Each row comes from the steps of one walk. Every step used is in the known rows, and no mark comes twice. Write the walk behind each row, first mark first.
In the rows, zero is written as 128.
Known rows
bafe-pizu-fatis-zosud-tisa: [132 119 119 120 132 151 168  70 149 132  93  90 126 110 144 160 130 181
 123 116 139 128 144  86 115]
zosud-fatis: [112 101 152 121 147  95 129 134 124 147 113 108 126 114 117 140  97 152
 189 122 121 130 120 115 127]
pizu-bafe-zosud: [120 109 121  54 146 100 115 164 144 151  79 114  78 164 122  94 108 102
 102 120 132 155 124 129 124]
pizu-fatis: [131  94 120 124 132  99 133  80 107 137  66 107  81 126 116 155  97 123
 142 109  94 125 126  94 120]
pofa-mukek-zosud-fatis: [116 117 129 142 157 102 112 147 129 142 143  69 139  95 124 106 114 146
 171 146 134 143 112 143 127]
tisa-zosud-bafe-pizu: [140 132 131  48 115 156  97 127 139 141 130 129 117 143 144 169 110  98
 120 107 116 140 149  76 117]
fatis-pizu: [161  99 125 128 130 147 137 132 106 151  88 108 111 112 131 118 117  85
 147  82 116 133 116 111 108]
pizu-fatis-zosud: [138 104 124  95 134 124 163  74 118 137  83  71  55 121 125 159 111 148
 139 111 115 116 125 116 114]
fatis-pizu-bafe-zosud: [133  95 123  71 136 129 123 175 146 154  81 122  79 151 128  52 120  70
  81  98 132 152 121 130 117]
bafe-zosud: [125 111 118 100 143 121 126 131 126 149  83 104 113 154 126 125 105  84
 147 105 117 132 125 108 122]
bafe-pizu-fatis: [132  89 110 105 120 137 126  70 126 137  69 101 113 127 127 150 116 152
 122 114 104 128 139  67 134]
pofa-mukek-zosud-bafe: [152 138 106 113 156 109  95 128 129 138 137  74 134 103 141 133 112  75
 163 143 108 162 125 134 106]
pizu-bafe-zosud-tisa: [115 122 124  85 155  88 128 164 159 144  93 144 111 150 129  92 111 112
 110 114 157 159 131 123 117]
fatis-zosud: [148 125 123  88 143 151 149 118 117 147 107  68  85 116 134 159 119 126
 166 102 126 135 116 134 109]
fatis-zosud-mukek-pizu: [150 112 143 105 135 142 169 141 127 146 148  60 111 114 117 139 129 144
 134  93 136 116 116 135 104]
mukek-zosud-tisa: [142 150 122 127 153 107 153 113 111 138 116  88 119  93 130 173 122 136
 153  95 158 154 117 122  99]
pofa-mukek-pizu-bafe-zosud-fatis: [ 97  97 140  90 156  88 122 219 180 150 141 124 142 155 130   6  91 118
 101 119 125 143 116 155 132]
mukek-zosud-tisa-pizu: [141 158 155 118 125 112 162 116 109 141 106  97 145  87 124 135 141 138
 154  85 151 163 126 109  96]
zosud-mukek: [138  93 134 141 138 104 123 119 116 144 111 100 121 119 106 157 130 123
 160 125 126 122 123  98 127]
fatis-pizu-bafe-zosud-mukek-pofa: [ 89  85 127  98 126  99 110 164 160 156 111 110  96 148 103   4 150  70
  81 116 154 158 127 131 129]
mukek-zosud-fatis: [119 125 150 100 151  96 135 130 108 144 127  69 106  96 118 144 108 161
 168 123 144 135 117 134 118]
zosud-bafe: [148 123 130  92 144 102 106 116 119 143 107 120 117 126 134 164  95  84
 180 125  94 154 132 101 105]
zosud-fatis-pizu: [128  89 156 140 134 121 135 153 121 152 108 111 128 105 125 100 106 114
 158 108 120 123 113 116 117]
pofa-mukek: [143 105 101 155 144 123 109 140 127 146 110 103 143 119 130 115 116  96
 174 115 105 143 111 115 129]
tisa-zosud-bafe: [140 136 143  66 128 114 102 136 121 142 132 136  81 138 131 173  91  79
 143  97 113 132 135 104 104]
pofa-mukek-pizu-fatis-zosud: [147 104 109 129 137 138 164 115 142 136 121  71 102 120 135  92 105 129
 117  86  96 119 114 144 107]

Write each row's walk
[ 89 103 150 104 150 104 131 147 140 150 108 107 130 152 117 106  91 132
 168 134 128 123 125 113 133] : bafe-zosud-fatis
[116 104 172 110 117 140 136 163 124 152 135 128  86 123 124 108 101 113
 125  81 138 107 117 119 116] : tisa-zosud-fatis-pizu
[139 118 113 156 145 122 194 122 155 132 132  97 132 110 146  95 105 131
 119  79 124 122 119 139  97] : pofa-mukek-pizu-fatis-zosud-tisa
[104  92 156 121 140 124 143 159 138 155  99 114 120 142 126  60 100 106
 136 111 124 110 122 114 123] : bafe-zosud-fatis-pizu
[136 114 154  65 112 106 125 150 122 151  83 130 100 129 114  98 136 124
 123  93 119 169 127 116 114] : tisa-pizu-bafe
[150 120 118  73 133 137  97 113 136 143 111 110 152 124 144 164 114 106
 158 132  99 158 150  77 116] : zosud-bafe-pizu
[130 122 126 134 141 113 181  83 128 131  90  97  87 110 132 155 110 149
 140 102 132 124 131 116 101] : pizu-fatis-zosud-tisa
[ 93  90 108 112 114 143 135  55 152 137 115  51 109 118 111 108 158 169
 119 136 140 130 145  94 135] : bafe-pizu-fatis-zosud-mukek-pofa
[141 105 134 119 139 134 146 121 124 143 127  64 109 110 114 159 141 152
 163 135 141 118 121 125 118] : fatis-zosud-mukek
[128 112 128 107 142 112 150 179 161 149  89 142 110 145 137  53 120  81
  82  92 159 155 128 122 108] : fatis-pizu-bafe-zosud-tisa
[154  96 124  89 129 124 123 163 124 152  88 118  73 121 128  84 123  85
 105  88 130 159 114 128 115] : fatis-pizu-bafe
[122 122 112 117 158  97 139 202 185 144 132 142 158 151 143  29 104  92
  83  88 143 160 117 147 112] : pofa-mukek-pizu-bafe-zosud-tisa
[147 111 130  81 130 134 188 101 121 138 106  68  68 121 130 138  97 142
 108  68 104 114 118 128  96] : mukek-pizu-fatis-zosud
[142  95 128 105 130  99 164 103 110 138  88 110  91 125 120 136  84 120
 113  63  87 119 117 100 109] : mukek-pizu-fatis
[152 136  91  96 143 144  84 123 146 138 134  63 171 104 153 134 133 109
 155 157 114 167 140 105 118] : pofa-mukek-zosud-bafe-pizu
[125  93 169 127 102 119 173  75 127 140  87  83  94 114 101 126 152 171
 134 120 117 111 140  95 113] : tisa-pizu-fatis-zosud-mukek
[111  80 137 119 130  92 162 111 144 139  99 109 100 157 101  94 103 121
  87  98 110  96 133  90 120] : bafe-zosud-mukek-pizu-fatis
[ 91  94 123 132 126 103 152  65 140 137 115  63  69 115  99 108 142 144
 138 129 135 125 129 120 127] : pizu-fatis-zosud-mukek-pofa
[ 97  99 121 146 132  96 120 110 120 147 125  88 121 118 100 104 139 108
 168 119 136 147 122 106 133] : zosud-mukek-pofa
[150 105 109  96 144 105 114 188 145 148 135 116 123 130 133  62 109  99
 103  86 116 164 108 154 114] : pofa-mukek-pizu-bafe
[131 106 132 159 145 126 122 159 131 147 134  67 138  85 133  65 125 118
 149 124 137 135 107 149 116] : pofa-mukek-zosud-fatis-pizu
[141  90 112 146 132 111 138 117 131 137 107 106 127 124 130  88  91 104
 120  78  83 122 117 118 116] : pofa-mukek-pizu-fatis
[154 111 108 135 143 123 133 163 128 147 130  99 155 122 137  96 104  88
 144  77  98 140 105 128 115] : pofa-mukek-pizu
[146 127  97 136 147 124 114 130 111 142 117  60 127 102 133 129 125 107
 160 118 129 150 109 141 118] : pofa-mukek-zosud
[141 101 119  85 127 114 102  73 139 133  79 116 125 130 135 164 103 123
 131 140  87 142 157  61 117] : zosud-bafe-pizu-fatis
[146 106 139  66 137 117 156 172 148 146 150  78  82 121 116 114 133 155
  90  98 148 136 119 159 107] : fatis-zosud-mukek-pizu-bafe
[152 112 127  59 136 102 139 175 128 148 120 113  83 130 125 108 100 114
  97  70 120 162 111 141 107] : mukek-pizu-bafe
[143 115  90 108 135 120  85  83 149 130 109  69 144 107 143 133 121 121
 122 161 103 150 151  91 119] : pofa-mukek-zosud-bafe-pizu-fatis
[123 128 132  74 152  86 153 186 162 145 117 144 116 153 134  70  99 113
  81  72 147 157 124 136 104] : mukek-pizu-bafe-zosud-tisa
[124  95 136 115 139 109 147 158 138 150 123  99 134 155 108  99 115 108
 111  94 128 113 121 110 116] : bafe-zosud-mukek-pizu
[143 122 164  78 110 110 158  78 128 137  86  99  88 119 130 135 117 123
 146 120  83 137 149  96  91] : tisa-pizu-fatis-zosud-bafe
[116 114 152  51 115 110 130 158 137 154  76 128 104 157 114  62 131 107
 103 104 121 167 134 115 118] : tisa-pizu-bafe-zosud
[ 87  97 151  64 151  82 115 182 158 149 104 125  93 157 114  73  96 138
 117 142 139 142 128 135 134] : pizu-bafe-zosud-fatis
[109  89 130  90 141  90 105 163 154 147 100 116  91 155 102  92 130 122
  98 142 148 139 131 118 135] : pizu-bafe-zosud-mukek
[143 115 130  81 140 106 139  77 128 134  97  85  60 122 133 164  96 120
 146 138  93 132 143 113  95] : pizu-fatis-zosud-bafe
